What can hang from each mark
silu: fogifi tapu
fogifi: dakave kalefid magog
tapu: silu
kalefid: dakave tapu
magog: dakave fogifi silu
dakave: fogifi kalefid silu

Each row was made from one small tree. Brackets hold a mark, then the marks that hang from it, in alphabetical order. Every link used is in the known rows. Write each row's tree.
Known rows
{kalefid {tapu {silu {fogifi magog}}}}: -27.6 -32.1  28.6  12.3 -26.4  16.2 -20.5   2.3  18.5 -42.2  10.3  16.9 -45.1  17.3  -1.6  -6.0   5.7  35.6  13.9  63.0  -7.7
{fogifi dakave kalefid}:  -5.3 -21.4  11.5 -19.2   2.6  10.5  -9.0  66.9   8.4  23.3   6.8  19.4  16.3   7.3  49.5   3.8 -22.5  10.7 -14.2 -19.1 -53.0
{kalefid dakave}:  -4.0 -47.0  45.6  14.7  -8.4  12.4  -9.7  53.3   3.1  31.3   0.4 -10.9   8.0  28.8  16.9  50.4 -33.1  65.7  -5.7 -52.0 -50.3
{silu {fogifi {kalefid dakave} magog} tapu}:  -2.0 -28.4  20.4  29.0 -22.0   6.3   1.7  63.9 -41.3  -0.5  -3.0  15.1  32.1  -1.0  31.1 -10.0 -17.2  57.7  21.3   4.6 -18.2
{magog dakave {fogifi kalefid}}:  17.2 -22.8  -5.5 -27.7 -15.3  31.6  28.7  23.9 -11.8  -7.4  67.3   1.3  34.0   9.6  38.7  29.1   5.6  69.2 -19.3 -67.9 -85.3
{tapu {silu {fogifi dakave kalefid magog}}}: -11.3  18.9  11.6 -28.3 -33.0  -8.3 -20.3  24.2  -0.2 -15.4  23.6  61.7 -19.1   4.8  36.6 -34.6  11.0  14.4  42.0  47.4 -41.5
{dakave {fogifi magog} {kalefid {tapu silu}}}: -37.0  10.6   7.5 -49.6 -35.8  30.6 -14.1  21.2  17.1 -40.0  20.2  25.6 -58.4   2.7   7.6  -8.9 -24.9  27.1  -5.4  11.9  -1.7
{fogifi {dakave silu} magog}: -10.4  -6.5  38.2  -6.0 -25.1   6.1 -58.6  20.6 -16.5   4.3   8.5  -1.2   3.1  -5.5  12.7  42.3 -29.2  19.6   1.8  -5.6  -7.5
{dakave fogifi kalefid silu}: -17.6  12.5  12.8 -54.3  -5.4  61.1 -16.0  55.1 -12.2  -6.0  18.6  -3.7 -23.4 -30.1   6.9  65.3 -61.7  49.5 -25.0 -73.4   1.3
{dakave {fogifi magog}}:  -2.1 -25.6  44.4 -15.1 -15.8  41.2 -21.8  17.0   1.1  -4.0   0.2  22.8  15.3  -8.5  13.1  57.5 -16.8  53.3 -15.7 -18.5 -35.7
{silu {fogifi dakave kalefid magog} tapu}:  -0.3 -15.7  12.6  20.3 -18.3   3.4  -9.2  62.9 -35.8  -8.9  -4.2  31.3  24.3 -14.0  46.4 -26.7 -13.4  10.9  20.9  34.8 -12.1
{silu {fogifi {dakave kalefid} magog} tapu}: -15.1   0.1  17.6  14.3 -27.8  -0.3 -16.7  60.8 -40.1 -16.3   5.2  23.2   0.2 -19.7  27.7 -12.2 -50.9   3.4  31.5  13.8  -2.3
{magog dakave silu}:  -2.4 -20.7   3.1 -17.4  -3.2   8.2  10.4  15.2  -5.6  -1.7  33.0 -29.0 -18.3  12.2   6.2  47.9 -15.6  59.6 -34.1 -59.3 -48.4
{tapu {silu fogifi}}: -19.8 -22.5  43.5  -4.0   0.3  22.8   4.5  36.0  13.8 -14.1  10.9  13.9 -41.6  21.1  10.3  32.3 -12.2  46.4  19.9   6.5 -37.2
{magog {dakave {silu fogifi}}}:   7.4 -17.2   9.8 -12.6 -21.2  37.0  -9.7  14.5 -20.1 -22.2  43.5 -18.8  -7.5  -4.8 -10.3  59.5 -22.8  67.4  -4.7 -47.5 -22.9
{magog {dakave {fogifi kalefid}} {silu tapu}}:  10.6   7.8 -26.4 -31.3 -10.7  36.6  45.6  55.0 -30.4 -14.6  20.9 -11.8 -18.2 -16.5  41.8  11.2 -10.6  56.4 -46.6 -60.5 -20.2
{tapu {silu {fogifi kalefid}}}: -18.9 -15.4  17.2 -30.8  10.6  23.2  17.2  50.7  13.1 -12.2  21.2  27.7 -25.1  12.8  28.2   1.3  -3.4  39.0  16.4   9.1 -43.2
{tapu {silu {fogifi {dakave kalefid} magog}}}: -27.2  32.2  14.3 -34.6 -41.6 -13.7 -28.4  23.4  -8.3 -20.6  32.9  50.4 -41.6   3.5  14.1 -19.3 -26.1   8.0  55.1  25.1 -29.9
{kalefid tapu}: -20.2 -71.2  31.4  23.3  10.2  34.2 -12.1  45.1  29.8  -3.8  -5.8 -23.4  -9.8  17.8  13.3  29.2 -27.3  31.1 -41.4  -6.1 -18.3
{fogifi {magog {dakave {kalefid tapu} silu}}}: -25.4  -9.8 -16.5 -42.3 -34.7  16.8 -30.4   8.1 -15.7 -37.4  54.3 -28.4 -10.8  -8.7 -15.9   8.3 -41.6  35.5 -20.7 -31.4   7.5
{silu {fogifi kalefid} tapu}:  -6.1 -47.1  17.8  19.1  23.4  34.8  26.5  88.9 -18.9  -6.6  -7.7   0.7  15.2  -9.9  40.6   6.4 -28.1  35.3  -9.0  -3.7 -15.6
{dakave kalefid}: -28.2 -33.3  30.6 -28.4  20.7  24.8  -2.1  66.5   6.7   9.1  13.7  -4.7   2.7  -0.2  12.8  40.6 -62.6  27.0 -13.1 -51.2 -38.5
{silu {fogifi {kalefid dakave tapu} magog}}:  -8.7 -38.7  -7.9  20.1 -37.5  11.8 -31.2  25.3   0.2 -10.3   7.4  23.5  15.0   4.2  11.2 -25.7   3.9  57.7  -0.2  26.9 -20.4
{fogifi {kalefid tapu} {magog dakave}}:  -4.9 -45.7 -12.2 -26.4 -23.0  11.1  -3.9  11.8   9.5 -24.4  40.0   0.1  26.6  10.0  19.0 -21.7   2.5  35.3 -30.4  -0.5 -37.9

Which tree is each row?
  1.2 -14.8  -1.6  -6.3  -9.1  15.9 -12.7  54.8   0.8   5.6   9.9  36.0  10.4  -6.4  43.3  -3.3  -9.4  20.8   5.2  -0.4 -47.0 -> {silu {fogifi dakave kalefid}}
-23.8  -2.6 -22.9 -38.9 -38.5  12.7  17.3  19.7  12.9 -52.6  59.1   4.8 -70.4  22.5  -2.7 -25.9 -21.1  36.2  10.3  -7.9 -24.0 -> {magog {dakave {kalefid {tapu {silu fogifi}}}}}
-15.4 -40.1  20.2  24.3 -23.8  26.8 -35.2  43.6   3.4   5.8   1.6 -41.2 -22.9  18.7   1.5  38.2 -36.0  63.9 -27.5 -34.0  11.2 -> {kalefid {dakave silu} tapu}
 -7.7 -21.1  18.0  10.5 -11.4  -2.0  15.4  21.7 -38.8 -17.2  20.9 -35.1  -4.7   1.8  10.4  26.2 -19.9  47.5 -18.5 -25.5 -15.4 -> {fogifi {magog dakave {silu tapu}}}
 -4.4  -7.2  13.9 -21.6   8.2  68.0  14.6  89.2 -28.4  -6.5  -6.3 -15.7  -2.9 -28.1  40.6  39.1 -39.5  45.9 -38.3 -43.2  20.0 -> {dakave {fogifi kalefid} {silu tapu}}
 -5.9 -12.1 -28.2  25.0 -24.0  19.5  -4.7  28.3  -8.4  -0.2  33.5 -15.4 -21.4   7.5  29.9   1.9  11.8  81.2 -37.9 -35.5 -31.3 -> {magog {fogifi {kalefid dakave tapu}} silu}
-14.8 -53.6  -6.7   9.3   7.7  41.1  -6.2  49.0  20.3 -16.9   4.4   8.4   2.2  -4.8  20.3  -7.6  -6.5  34.3 -29.3  18.8 -18.8 -> {silu {fogifi {kalefid tapu}}}
 -5.0  -5.5  39.8 -26.7 -20.7  53.2 -40.1  14.8 -12.9  -9.4   4.7   2.9   3.1 -25.6   0.2  73.9 -24.7  60.4 -20.6 -26.9  -0.6 -> {dakave {fogifi magog} silu}
 -2.4   0.3 -26.8 -61.9 -39.5  38.7  30.6  23.4  24.5 -35.5  45.2  14.4 -48.9  24.6  32.5 -23.5  12.9  46.2 -33.3 -18.4 -36.2 -> {magog {dakave {fogifi {kalefid {tapu silu}}}}}
 -6.4   3.3  14.3 -51.7 -10.4  54.6 -30.7  32.9 -14.1  -8.5  11.5  17.2  18.9 -33.8  17.8  42.9 -16.1  52.4 -23.3 -24.7  -5.9 -> {dakave {fogifi kalefid magog} silu}
 -3.6  -1.1   9.5  52.5  -7.7   6.2  -4.0  59.1 -31.1  -4.3 -13.4  -8.8 -43.4  -8.2  31.5  14.4 -23.7  23.9  -4.1   2.4   0.9 -> {magog {silu {fogifi dakave} tapu}}
  6.0  -2.1  27.0 -12.0 -35.6  48.1 -25.0  42.0 -14.0  16.7   3.5 -10.6 -17.8  -0.3   8.1  78.9 -34.2  86.4 -17.1 -71.9 -10.7 -> {kalefid {dakave fogifi silu}}
  3.9  -2.1 -52.9 -40.7 -25.6  40.9  14.6  16.7   6.3 -26.9  36.1  -5.3 -36.4  -9.0  21.5  -3.6  10.6  57.9 -67.6 -39.4 -25.1 -> {magog {dakave {fogifi {kalefid tapu}}} silu}
 -0.4  11.4  17.7  -4.5 -42.9  15.0 -31.8   5.2 -17.0   8.9   2.4  11.4 -16.7  -5.5   5.7  51.1  -8.5  83.8 -11.6 -38.2 -26.9 -> {kalefid {dakave {fogifi {magog silu}}}}
-12.0  -5.2   9.9  18.0 -11.6  11.8   1.4  87.2 -30.0  -5.1   1.2  10.1 -16.8 -13.2  35.1  -2.4 -61.0   6.4  17.2 -13.3  -6.5 -> {silu {fogifi {dakave kalefid}} tapu}
-47.9 -19.7  13.8 -32.4   0.9  16.7   4.0  55.3  30.6 -21.2  20.0  -9.1 -63.5  24.6  12.7  -8.1 -43.4  14.5  -9.1  -5.7 -10.6 -> {dakave {kalefid {tapu silu}}}
-12.1 -12.1  44.7  25.1 -18.2   7.5 -35.7  54.1 -41.5   0.3  -8.1 -20.7   2.1  -8.8  28.9  27.6 -40.9  11.4   1.8   0.5  24.2 -> {fogifi {dakave {silu tapu}} magog}
-33.0 -37.1  11.9 -24.6  11.3  22.7  13.4  58.0  35.1 -13.6  13.2  -1.3 -40.3  29.2  33.3 -20.6  -6.7  19.0 -23.2  16.6 -20.2 -> {fogifi {kalefid {tapu silu}}}
-10.8 -17.1 -12.5 -30.2  -5.3  72.1 -19.2  50.0  12.1 -18.3   6.1  -9.4 -19.1 -22.3  21.5  23.6 -18.2  47.6 -58.9 -23.3  16.8 -> {dakave {fogifi {kalefid tapu}} silu}
-26.2 -33.3  29.9  13.3 -25.9   4.4  -4.6  41.7  24.1   0.5   6.1 -14.9 -57.3  51.9  15.7   3.8 -15.8  51.5  -2.0  -2.3 -21.1 -> {kalefid dakave {tapu silu}}
 -0.3 -24.5 -38.7 -19.1 -24.4  41.4  -7.5  23.1  -6.2 -36.7  45.2 -16.0 -10.1  -8.9   3.6  -3.3  -4.7  53.5 -29.8 -16.8  -1.6 -> {magog {dakave {silu {fogifi {kalefid tapu}}}}}
-15.6 -31.2  -7.6  -2.3 -13.5  29.9 -23.7  61.0   0.7   8.8  10.8 -28.2  -7.8   8.9  18.7   7.5 -24.4  55.9 -33.3 -31.1   6.6 -> {fogifi {kalefid {dakave silu} tapu}}
  9.6 -24.6  13.6   5.8 -17.2  24.7   6.5  47.3 -13.7  21.0  34.6   7.2  30.1  13.7  42.4  32.4  -3.8  83.8  -6.9 -61.8 -70.0 -> {magog {fogifi {kalefid dakave}}}
-22.2 -10.8  24.5 -32.4  -6.1  11.7  -4.0  25.8   3.3 -21.6  23.4  43.1  -8.2   5.7  19.4 -10.9   5.7  37.2  29.5  35.6 -37.8 -> {tapu {silu {fogifi kalefid magog}}}
-19.3  -5.1  14.6  16.6 -51.5  -3.8 -41.0  -0.2  14.0 -33.8  12.1  32.5 -55.7  19.1  15.6 -30.0   7.1  11.8  28.7  70.9  -8.8 -> {kalefid {tapu {silu {fogifi dakave magog}}}}
 -9.3   2.2  -9.8  -3.9 -33.6  15.0   1.0  33.5  13.9 -17.4  41.4  17.9 -46.5  26.5  58.6 -34.0  19.6  22.5  -5.2  16.3 -40.5 -> {magog {fogifi dakave {kalefid {tapu silu}}}}
-18.0 -11.9 -18.6   9.4 -31.6  15.8 -30.0  44.8   8.3 -15.6  12.9  17.8 -35.9  -6.7  16.0 -19.2 -36.8   7.4  -1.5   7.2  -8.7 -> {silu {fogifi {dakave {kalefid tapu}}}}
-27.5  -6.4   3.8 -23.0 -31.0  -8.5 -22.9  31.6  20.9 -16.5  14.6  27.9 -33.1  25.6  43.0 -56.9   8.5  -5.9   2.1  55.0 -19.1 -> {fogifi dakave {kalefid {tapu silu}} magog}
